What can hang from each mark
P: T V
E: D
D: C E H
L: J
W: T
T: W
M: E
H: J
C: D M
V: J
J: C

Known rows, with every way that one mark hangs from another
V(J(C(D(H) M(E)))): [ 0.21  1.27  0.91  0.70 -1.84 -1.42 -0.42 -1.80 -4.19 -5.86 -0.96  0.54
 -1.52  3.41  2.43  4.31  0.01  1.35  1.17  1.08  1.79  0.89]
M(E): [ 1.34  2.40 -3.35  0.71 -0.35  1.69 -0.01 -0.87  0.27  5.08 -0.74 -1.09
 -1.07  1.54 -2.17  0.50 -0.21  0.16  3.29 -1.21 -3.31  1.71]
V(J(C(D(E)))): [-0.19  0.51  2.76 -2.70 -0.28 -1.41 -1.94 -0.93 -1.66  1.02  0.70  0.81
  0.45 -0.12  0.22  0.43  0.65  1.37  0.10 -0.08 -1.00  0.09]
E(D(C H)): [-0.81 -4.36  2.99  1.41  2.08  0.15  0.91 -0.36  2.73  0.29  0.11 -0.37
  0.91 -3.48 -1.56 -2.49  0.82 -0.34 -3.09 -0.57 -0.08  0.18]
J(C(D(H) M(E))): [-0.92 -0.64 -1.49  1.26 -1.82 -0.66 -1.17 -2.92 -0.62 -2.27 -0.02  0.31
 -0.45  2.62  2.01  3.84 -0.63  1.29  2.61  0.97  0.83  0.08]
P(T(W) V(J)): [ 3.45  4.65  1.35 -4.16  0.06  2.05  3.54  6.28 -2.15  1.89  0.37 -0.08
 -0.20 -0.24 -2.58 -1.71 -0.76 -2.30 -2.77  0.21 -1.70 -0.88]
D(E): [ 2.36  1.78  1.01 -0.13  1.28  1.42 -1.94 -1.05  1.87  4.80  0.45  0.04
  0.85 -1.29 -1.70 -1.69  0.35  0.25  0.31 -0.98 -2.86 -0.88]
L(J(C(D(E H) M))): [-1.44  1.40  1.93 -1.06 -1.28 -1.52 -3.49 -0.41 -0.13 -6.35  3.65  1.84
  1.91 -0.12  2.91  1.59 -0.51  0.69 -0.05  0.97  2.07 -3.46]
P(T): [ 2.98 -1.35 -1.35 -1.63  0.55  3.12 -0.68  1.76  2.71  5.99  1.33 -0.32
  0.33  0.86 -3.19 -1.41 -0.53 -1.83  1.80 -0.27 -4.76  0.01]
P(T V): [ 2.79 -0.67  0.42 -2.90  0.51  3.78  0.43  3.51  1.38  6.71  0.42 -0.08
  0.44  0.85 -3.52 -0.66 -2.01 -2.22  0.87 -0.38 -4.09 -1.36]
P(T(W) V(J(C(D M)))): [ 1.45  1.88 -0.90 -5.00 -1.42 -0.31  2.01  4.93 -2.35 -1.11  1.34  1.91
  0.50  0.94 -0.07  1.79 -1.48 -0.82 -1.65  1.80  1.50 -1.58]
D(C(M) E H(J)): [ 1.20 -0.08  5.29  5.13  1.04 -0.58 -2.26 -1.60  0.14 -1.84 -1.10  0.65
  1.01 -1.28  1.83 -2.48  0.80 -0.60 -3.79  0.62  3.18 -1.45]
P(T(W) V(J(C))): [ 1.34  3.75  1.14 -6.17  0.07  0.77  3.93  5.50 -2.28  1.54  1.45 -0.67
  0.30 -0.74 -1.60 -1.94 -0.88 -0.78 -2.84  0.39 -1.93 -0.55]
J(C(D M(E))): [-0.46 -0.30 -5.79  0.01 -1.81 -0.48 -1.51 -2.31  0.04  2.18  0.25  0.83
 -0.28  2.78  0.59  3.93 -0.95  1.77  4.68  0.43  0.09  1.25]
W(T): [ 1.76  5.06 -3.80 -1.06 -0.08  1.36 -0.32  1.13  3.34  5.33  0.42 -0.51
  1.34 -1.25 -2.08 -1.62  0.37  0.97  1.50 -0.32 -3.43  0.62]
D(C E H(J)): [-0.31 -0.51  7.35  3.86  0.95 -0.26 -1.61 -1.06  0.12  1.17 -0.66 -0.40
  0.72 -2.03  0.64 -4.28  1.02 -0.98 -3.70 -0.33  0.49 -0.89]
M(E(D(C))): [-2.36 -0.93 -1.64  1.06  1.35  0.19  1.25 -0.84  0.69  3.86 -1.15 -0.22
 -1.07 -0.52 -2.86 -1.54  0.11  0.43 -0.78 -1.58 -0.40  1.55]
V(J(C(D M))): [ 2.50 -0.41 -2.77 -1.72 -0.65 -0.93 -1.55 -0.12 -0.85 -1.30  0.69  1.19
  1.12  0.67  0.58  3.43 -0.01  1.23  3.79  1.04  0.88  1.42]
M(E(D(H))): [-1.88 -0.12 -0.27  0.85  0.10  0.81  1.94 -1.05  0.38  0.07 -1.64 -1.12
 -2.18  0.56 -1.04  0.30  0.47 -0.55 -0.56 -1.32 -1.52  0.36]

Rows
[-3.21  2.31 -7.87 -2.77 -0.29 -1.02  0.71  0.88 -0.04 -3.05  1.96  0.39
 -0.74  1.03 -0.12  1.27 -0.79  1.09  3.29 -0.96  1.08  0.20]
L(J(C(M(E(D)))))
[-0.74 -4.04  0.21  3.62  1.05 -0.77  0.44  0.17  2.07 -2.13 -1.26  0.25
  0.27 -2.12  0.75 -1.55  0.90 -1.40 -1.78  0.25  3.51  0.33]
E(D(C(M) H(J)))
[-2.29 -1.45 -2.57  0.42  0.46 -0.75  1.25 -2.37  0.27 -3.53 -0.86 -0.68
 -1.39  0.79  1.13  1.29  0.06  1.35 -0.18 -0.22  0.60  0.09]
J(C(M(E(D(H)))))
[ 0.62  0.98  4.45  2.51 -0.05  0.55 -1.36 -0.60  0.63  1.00 -0.98 -0.90
 -0.22 -0.81  0.96 -2.51  1.09 -1.51 -0.96 -0.49 -1.41 -1.00]
D(E H(J))
[-1.99 -0.92 -6.91 -1.03  0.50 -0.53  1.05 -1.83  1.15  0.67 -0.53 -0.23
 -1.28  0.99 -0.37  1.49 -0.14  1.83  2.32 -0.80 -0.01  0.95]
J(C(M(E(D))))
[-2.76 -2.02  2.57  2.30  1.07 -0.08  1.67 -1.34 -0.04 -0.03 -1.46 -0.56
 -1.26 -0.93 -1.39 -1.45  0.46  0.12 -3.21 -1.02  0.20  0.83]
M(E(D(C H)))
[ 2.23 -1.57  1.36  4.99  0.60  0.11 -1.13 -0.32  1.16 -1.09 -0.70 -0.14
  1.16 -1.24  1.16 -1.16  0.39 -1.12 -0.58  0.81  2.59  0.68]
D(C(M) H(J))
[-2.19 -4.32  2.12  2.50  0.87 -0.51  1.23  0.68  2.19  0.88 -0.80 -0.85
  0.04 -3.12 -0.60 -3.10  1.05 -1.74 -1.92 -0.65  1.02  0.95]
E(D(C H(J)))
[-4.19 -1.75  1.58  3.34  0.02 -0.75  2.03 -0.26 -0.50  0.38 -2.33 -1.06
 -1.96 -0.04 -0.15 -2.26  0.80 -1.33 -2.14 -1.12  1.33  1.27]
M(E(D(C H(J))))
[ 2.17 -0.35 -1.34 -3.13 -0.83 -0.15 -0.54  1.58 -2.19 -0.41 -0.09  1.42
  1.23  0.78  0.35  4.15 -1.45  0.88  2.77  0.91  1.43 -0.02]
P(V(J(C(D M))))
[ 0.08  3.24  3.06 -4.83 -0.91 -0.92  0.55  3.60 -3.35 -2.08  0.97  2.70
  0.36  1.31  0.72  0.46 -1.05 -0.20 -5.00  1.64  2.34 -3.70]
P(T(W) V(J(C(D(E) M))))
[ 1.65  2.21 -6.25 -2.41  0.12  0.05 -1.45  1.36  1.50 -1.64  4.04 -0.02
  2.35 -0.99  0.15  0.71 -0.93  0.76  4.72  0.10 -0.33  0.23]
L(J(C(M)))
[ 1.32  1.12  1.23 -1.42 -0.37 -1.63 -2.78 -1.50 -1.89 -2.17  0.28  1.93
  0.69  0.71  1.31  2.09  0.35  1.84  0.41  0.75  1.56 -0.73]
V(J(C(D(E) M)))
[ 1.06 -0.76  8.02  2.93  1.90  0.48 -1.94 -2.06  0.77  0.78  0.22 -0.21
  1.52 -2.70 -0.42 -3.62  0.81  0.41 -5.12 -0.24 -0.40 -1.50]
D(C E H)
[-3.50 -4.00 -0.91 -0.93  0.26 -0.97  1.98  0.30  2.57  0.37  0.12 -1.99
 -0.18 -2.33  0.81 -1.93  0.91 -0.82  1.18 -0.71 -1.30  0.95]
E(D(H(J(C))))
[ 1.38  0.02 -0.89  3.11 -2.03  0.59 -1.62 -2.08 -0.58 -1.81 -1.16  1.02
 -0.92  2.98  1.15  4.21 -0.53 -0.15  1.85  0.79  1.12 -0.30]
C(D(H) M(E))
[-1.52  0.77 -0.47 -0.37  0.51 -1.40  2.05 -1.38 -3.08 -7.08 -1.77 -0.47
 -2.21  1.59  1.63  1.85  0.81  1.49 -1.33 -0.07  1.78  1.05]
V(J(C(M(E(D(H))))))
[-0.93  0.79 -2.20  2.50 -1.18 -0.54  0.38 -1.73 -1.20 -1.73 -1.14 -1.41
 -1.35  2.25  2.63  1.00 -0.02  0.12  2.29  0.30  0.63  1.21]
D(H(J(C(M(E)))))
[-0.60 -1.93  0.14  0.55 -0.48  0.00  0.60 -0.13  1.59  1.76  0.76 -2.42
  0.66 -1.44  1.40 -1.64  0.50 -0.56  2.53 -0.14 -2.17  1.52]
D(H(J(C)))
